Every row comes from one small tree of marks. The marks that hang from a mark follow it in brackets, in the order of their numbers. Every link used is in the known rows. Which tree was each row made from?
Known rows:
J515[J349[J487]]: [-0.48  0.74  0.40 -0.91  0.46 -1.50  0.43  0.76  2.39  1.09  1.55  0.95
  0.09 -0.83  0.05  1.18  0.57 -0.44  3.38  1.53  0.93  0.29]
J487[J349[J197[J422] J989[J367]]]: [ 0.04  1.03  1.44  0.00  0.55 -0.89  1.66 -0.80  1.10 -0.83  2.05 -2.66
  0.86 -0.82 -1.30  2.64  0.72 -2.31 -0.30  1.95 -1.95  0.15]
J367[J438[J349[J197[J422[J884]] J487]] J989]: [ 0.19 -1.39  0.50 -2.43  0.37 -0.97  0.38  0.94  0.62  1.26  2.04 -4.65
  0.37 -0.05 -1.69 -3.15  1.88 -1.57  2.62 -0.69 -3.12  1.46]
J552[J989[J367[J438[J349[J197[J422] J487]]]]]: [ 0.05  0.58 -0.17  0.44  0.77 -0.11  0.35 -0.41  1.18  0.03  1.73 -0.54
  0.30 -0.37 -2.32 -2.58  1.95 -2.40  1.18 -0.59 -2.60  0.84]
J989[J367[J438[J349[J197 J487]]]]: [ 0.06  0.11  0.32  0.72  0.84  0.34  0.50  0.14  1.14 -0.17  1.60 -1.21
  0.62  0.62 -1.35 -1.89  1.33 -1.63  2.50 -0.63 -3.50  1.06]
J552[J438]: [ 0.90  1.38 -0.71  0.89  0.44  0.12  0.12 -0.26  1.24 -0.36  1.56 -1.27
  0.13  0.51 -0.62 -0.20  2.42 -1.14  0.79 -1.42 -1.37 -1.07]
J989[J367[J438[J349[J197[J422] J487]]]]: [ 0.50 -0.01  0.12  0.65  0.52  0.39  0.60 -0.03  1.17 -0.07  1.68 -1.46
  0.41  0.71 -1.65 -1.39  1.15 -1.81  2.63  0.05 -3.50  1.21]
J487[J349[J197[J422] J989]]: [-0.78  1.02  1.90 -0.33  0.22 -1.46  1.66 -0.56  0.77 -0.76  2.00 -3.03
  0.71 -1.42 -1.21  2.67  0.68 -2.01 -1.03  2.16 -1.06  0.06]
J367[J438[J349[J197[J422[J884]] J487 J989]]]: [-0.70 -0.34  0.59 -0.46 -0.42 -1.46  0.61  1.02 -0.02  0.01  1.94 -3.67
  0.67 -1.29 -1.28 -1.07  1.07 -1.40  2.16  0.55 -2.42  1.77]
J552[J438[J349[J197 J487 J989[J367]]]]: [-0.40  0.97 -0.57  0.54  0.91  0.58  0.49 -0.05  1.51 -0.54  2.38 -1.60
  0.50 -0.51 -1.40 -0.31  2.17 -1.17  2.03 -1.29 -3.36 -0.33]
J367[J438[J349] J989]: [ 0.32 -0.67  1.19 -1.31  0.81 -0.76  0.08  1.34  0.02  0.67  2.06 -3.11
  0.16  1.10 -1.27 -3.79  2.71 -0.93  3.08 -2.47 -3.86  1.03]
J487[J349[J197[J422] J989[J367[J438]]]]: [ 0.22  0.74  1.26  0.11  0.55 -1.09  1.51 -0.50  0.78 -0.88  2.01 -3.13
  1.17 -0.86 -1.19  2.18  0.96 -2.67  0.01  1.48 -1.94  0.25]
J367[J438[J349[J197[J422] J487]] J989]: [-0.21 -1.38  0.88 -1.91  0.70 -0.89  0.32  0.97  0.69  1.23  2.14 -3.53
  0.47  0.11 -1.59 -3.34  1.96 -1.64  2.41 -1.32 -3.40  1.14]
J349[J487 J989[J367]]: [ 2.53  0.41 -0.70 -0.08  0.66 -1.14  0.05  0.32  1.80  0.83  2.32  0.48
  0.73 -1.08  1.46  0.79 -0.20 -1.34  2.66 -1.05 -2.44  0.68]
J487[J349[J197 J989[J367[J438]]]]: [-0.40  0.89  1.54  0.20  0.98 -1.16  1.34 -0.25  0.76 -1.02  1.90 -2.75
  1.48 -0.96 -0.80  1.48  1.23 -2.40 -0.18  0.53 -1.96  0.04]
J422[J197[J349[J487 J989[J367]]] J884]: [ 1.76  0.83 -0.04  0.12 -0.93 -1.04  0.64 -0.40  1.05  0.55  0.94 -5.71
  0.44 -0.58 -1.41  0.85 -1.43  0.46  1.37  4.82 -0.31  1.18]
J197[J349[J487 J989] J422[J884]]: [ 2.33 -0.83 -0.02 -2.62 -1.81 -1.73  0.55  0.13  1.07  0.13  1.66 -3.03
 -0.36 -1.13 -0.29  1.28 -1.65 -0.37  4.35  4.44  0.54  1.14]
J884[J349[J197[J422] J487 J989[J367]]]: [-1.44 -0.41  0.24 -1.63  1.22 -0.63  1.03 -0.20  1.15  0.35  2.12 -2.57
  0.85 -0.80 -1.02  1.18 -0.31 -1.91  2.65  3.79 -1.96  1.25]
J367[J438[J349[J989]]]: [-0.56  0.35  1.31  0.64  0.04 -1.25  0.31  1.42 -0.64 -0.63  1.95 -2.17
  0.44 -0.16 -0.83 -1.68  1.89 -0.77  2.59 -1.20 -3.16  1.35]
J197[J349 J422]: [ 0.39 -0.39  1.75 -0.99 -1.22 -0.79  0.73 -0.33  0.89 -0.58  1.20 -1.09
 -0.76  0.79 -1.58  0.21 -0.64 -0.31  2.99  3.98 -0.08  0.31]
J197[J422[J884[J349[J487 J989[J367]]]]]: [ 1.90  0.24 -0.92 -1.82 -0.85 -0.48  0.94 -0.41  0.95  0.54  1.71 -4.18
 -0.66 -0.10 -1.23  1.73 -0.34 -1.11  2.99  4.25 -0.95  1.81]
J438[J349]: [-2.44  1.21  2.10  0.13 -0.02  0.36  0.96  0.37  0.45 -0.72  1.84 -1.53
 -1.06  0.13 -2.19 -1.47  1.39  0.83  1.70  0.44 -2.83  1.21]
J438[J349[J197[J422] J487 J989] J367]: [-1.30 -1.68  0.52  0.55 -0.01  0.14  0.72  0.37  0.73 -0.11  1.93 -2.22
 -0.16 -0.38 -1.62 -1.43  0.11 -1.09  2.48 -0.82 -3.90  1.77]
J884[J349[J197]]: [-3.93  0.18  1.88 -1.31  1.20 -0.57  1.20 -0.24  0.49 -0.30  1.29 -2.80
  0.45  0.10 -2.01 -0.22  0.78 -1.08  0.83  3.82 -1.14  0.75]
J487[J349[J989]]: [ 0.10  1.62  1.44 -0.18  0.38 -1.13  1.18  0.10  0.58 -0.90  1.98 -2.63
  0.37 -1.26 -0.03  1.59  0.97 -0.92  0.16  0.11 -0.65 -0.02]

Write each row's tree:
[-1.53 -0.25  1.19  0.17  0.24 -1.40  0.45  1.22  0.01 -0.14  1.97 -2.36
  0.94 -1.19 -0.90 -1.73  1.36 -1.31  1.77 -0.76 -2.72  1.29]
J367[J438[J349[J197 J487 J989]]]
[-0.92  0.16  0.42 -1.56 -0.05 -1.90  0.98  0.08  2.54  1.28  1.46 -0.51
  0.33 -1.12 -1.23  2.39  0.21 -1.44  2.46  4.21  0.81  0.73]
J515[J349[J197[J422[J884]] J487]]
[-1.86 -0.08  1.65  0.47 -0.14 -0.84  0.76  0.69 -0.21 -0.49  1.59 -2.77
  0.33 -0.02 -2.20 -1.73  1.76 -1.34  1.30  0.46 -2.73  1.31]
J367[J438[J349[J197[J422]]]]
[-0.36  0.40  0.08 -2.04  0.10 -1.15  1.04 -0.19  0.35 -0.16  1.42 -4.64
  0.46 -0.11 -1.39  1.17  0.51 -1.11  2.27  4.22 -1.69  1.69]
J422[J884[J349[J197 J989[J367]]]]
[-1.60  0.06  1.80  0.64  0.22 -1.49  0.54  1.13 -0.51 -0.63  1.89 -2.21
  0.89 -0.35 -1.38 -1.40  1.91 -1.31  1.67 -0.47 -3.50  1.27]
J367[J438[J349[J197 J989]]]
[-0.27  0.75  1.42  0.21  1.10 -2.39  0.74  0.39  1.71  0.22  1.97  1.96
  1.32  0.38 -0.77  3.14  1.32 -1.84  3.26  2.46 -2.52  0.37]
J515[J349[J197 J989[J367]]]
[-2.01  0.37  1.47 -0.19  0.69 -0.22  1.01  0.23  1.26 -0.19  2.47 -0.95
  0.31 -1.13 -1.63 -0.40  0.59 -0.55  2.03  0.55 -4.06  1.36]
J438[J349[J197 J487 J989[J367]]]
[-1.43  0.23  1.16 -0.27  0.25 -0.11  1.16  0.00  1.28 -0.06  2.57 -1.35
 -0.03 -1.02 -2.03  0.25  0.32 -0.81  2.22  1.47 -4.06  1.56]
J438[J349[J197[J422] J487 J989[J367]]]
[-0.25 -0.89 -1.08  0.10  1.09  1.34  0.14  0.03  1.60  0.07  1.77 -2.84
  0.08  0.63 -1.61 -2.96  2.42 -1.35  2.18 -3.38 -3.19 -0.39]
J552[J438[J349[J197 J487] J367[J989]]]
[-0.86  1.99 -0.66  0.78  0.86  0.90  0.19 -0.22  0.90 -1.00  2.07 -1.27
 -0.39 -0.46 -2.73 -2.71  3.77 -1.02  1.23 -2.38 -2.31 -0.59]
J552[J438[J349] J989]
[-0.37  1.01  1.49 -0.87 -0.15 -1.55  1.73 -0.58  0.71 -0.72  1.89 -4.15
  0.63 -1.58 -1.32  2.86  0.57 -1.91 -0.79  2.77 -0.78  0.39]
J487[J349[J197[J422[J884]] J989]]
[ 1.17  0.82  0.30 -0.13 -1.17 -1.43  0.66 -0.23  0.82  0.59  0.89 -5.95
  0.35 -0.98 -1.33  0.85 -1.46  0.70  0.88  4.93  0.30  1.12]
J422[J197[J349[J487 J989]] J884]
[ 2.33 -0.47 -1.54  0.74  0.91  0.61 -0.35 -0.08  1.26  0.15  1.36 -1.89
  0.14  1.86 -0.37 -2.01  2.66 -1.75  1.98 -3.90 -2.56 -0.98]
J552[J438[J367[J989]]]
[ 3.32 -1.12 -0.63 -2.19 -1.48 -1.33  0.38  0.19  1.08  0.05  1.66 -3.12
  0.09 -0.58 -0.30  0.80 -1.41 -1.05  5.36  3.76 -0.39  1.33]
J197[J349[J487 J989[J367[J438]]] J422[J884]]
[ 0.63  1.29 -0.80 -0.28 -0.06 -0.44  0.95 -0.40  0.69  0.95  1.21 -7.41
  0.42 -0.70 -1.72  1.30 -0.88  0.14  1.07  5.31 -0.76  1.89]
J422[J197 J884[J349[J487 J989[J367]]]]
[-2.91  0.82  2.71  0.23  0.30 -0.95  1.17  0.35  0.19 -0.82  2.30 -1.09
  0.08 -0.48 -2.20  0.07  1.34 -0.23  1.11  1.16 -4.28  1.22]
J438[J349[J197 J989]]
[-0.64 -1.26  1.08 -1.83  1.01 -0.95  0.22  1.13  0.67  1.14  2.05 -3.27
  0.68  0.03 -1.32 -3.86  2.18 -1.47  2.28 -1.99 -3.39  0.99]
J367[J438[J349[J197 J487]] J989]
[-3.32  0.63  2.51 -0.01 -0.19  0.09  1.46 -0.26  0.65 -0.58  1.86 -1.94
 -0.72  0.00 -3.37 -0.42  1.11 -0.24  0.58  2.48 -3.26  1.32]
J438[J349[J197[J422]]]
[ 0.76  0.49  0.41  1.08  0.68  0.47  0.39  0.28  0.69 -0.49  1.60 -1.11
  0.25  1.36 -1.32 -1.80  1.69 -1.24  3.05 -0.94 -3.86  1.13]
J989[J367[J438[J349]]]
[ 0.92  1.64  1.08  0.07  0.73 -0.58  1.15 -0.13  0.91 -0.97  2.03 -2.26
  0.50 -0.66 -0.14  1.62  0.98 -1.27  0.86 -0.06 -1.52  0.05]
J487[J349[J989[J367]]]
[ 2.67  0.63  0.27  1.08  0.61 -1.65  0.04  0.58  0.28 -0.19  2.11  0.16
  1.09  0.63  0.62  0.74  1.22 -1.89  2.70 -1.14 -4.07  0.78]
J349[J989[J367[J438]]]
[-1.10 -0.36  0.99  0.02 -0.06 -1.33  0.55  1.05  0.04 -0.06  2.05 -2.59
  0.73 -1.14 -1.17 -1.26  1.16 -1.50  1.95 -0.05 -2.70  1.47]
J367[J438[J349[J197[J422] J487 J989]]]
[ 0.80  1.01 -0.97 -0.11 -0.06 -0.65  0.80 -0.09  0.37  0.93  1.17 -7.85
  0.72 -0.75 -1.62  0.82 -0.63 -0.20  1.38  4.84 -0.76  1.98]
J422[J197 J884[J349[J487 J989[J367[J438]]]]]
[ 0.04  1.27 -0.75  0.37  0.49  0.47  0.26  0.41  1.17 -0.50  2.40 -1.86
 -0.05 -0.76 -0.79 -0.52  2.14 -0.37  2.46 -1.91 -2.44 -0.28]
J552[J438[J349[J487 J989]]]
[ 0.55  0.83  1.19  1.61  0.09 -0.79  0.48 -0.32  1.21  0.38  1.23 -2.57
  0.69 -0.12 -1.11  0.25 -1.14  0.23  0.79  3.01 -1.18  0.26]
J422[J197[J349[J487 J989[J367]]]]
[-2.05 -0.27  0.54 -1.56  1.66 -0.72  0.88  0.02  1.13  0.21  2.00 -2.20
  1.15 -0.89 -0.63  0.49 -0.03 -1.66  2.46  2.86 -1.95  1.03]
J884[J349[J197 J487 J989[J367]]]
[-0.84  0.13 -0.16 -2.79 -0.11 -1.43  0.95  0.08  0.64  0.42  1.45 -5.02
  0.40 -1.40 -0.84  0.87 -0.02 -0.87  1.91  4.05 -0.31  1.68]
J422[J884[J349[J197 J487 J989]]]
[-1.81 -2.25  0.73 -0.80  0.93  0.87  0.51  0.35  1.37  0.70  1.59 -2.75
 -0.32  0.54 -1.92 -4.19  1.01 -0.81  2.26 -2.48 -3.91  1.26]
J438[J349[J197 J487] J367[J989]]
[-0.75 -0.06 -1.73  0.95  0.80  1.38  0.12 -0.50  1.38 -0.51  1.73 -2.09
 -0.11 -0.58 -2.88 -3.49  2.89 -2.19  1.25 -3.02 -2.37 -0.30]
J552[J438[J349[J197[J422] J487] J367] J989]
[ 3.12 -0.82 -0.45 -2.33 -1.48 -1.14  0.53 -0.11  1.40  0.07  1.69 -2.70
 -0.23 -0.56 -0.42  1.25 -1.64 -0.71  5.05  4.24 -0.32  1.23]
J197[J349[J487 J989[J367]] J422[J884]]
[ 1.92  0.56 -0.21  0.22 -0.94 -1.25  0.51 -0.10  0.72  0.52  0.91 -6.16
  0.78 -0.61 -1.29  0.34 -1.18  0.11  1.67  4.34 -0.35  1.27]
J422[J197[J349[J487 J989[J367[J438]]]] J884]
[-2.22  0.21  1.60 -0.62 -0.08 -0.70  1.17  0.24  0.95  0.00  2.53 -1.69
 -0.16 -1.61 -1.90  0.31  0.27 -0.47  1.50  1.73 -3.22  1.50]
J438[J349[J197[J422] J487 J989]]
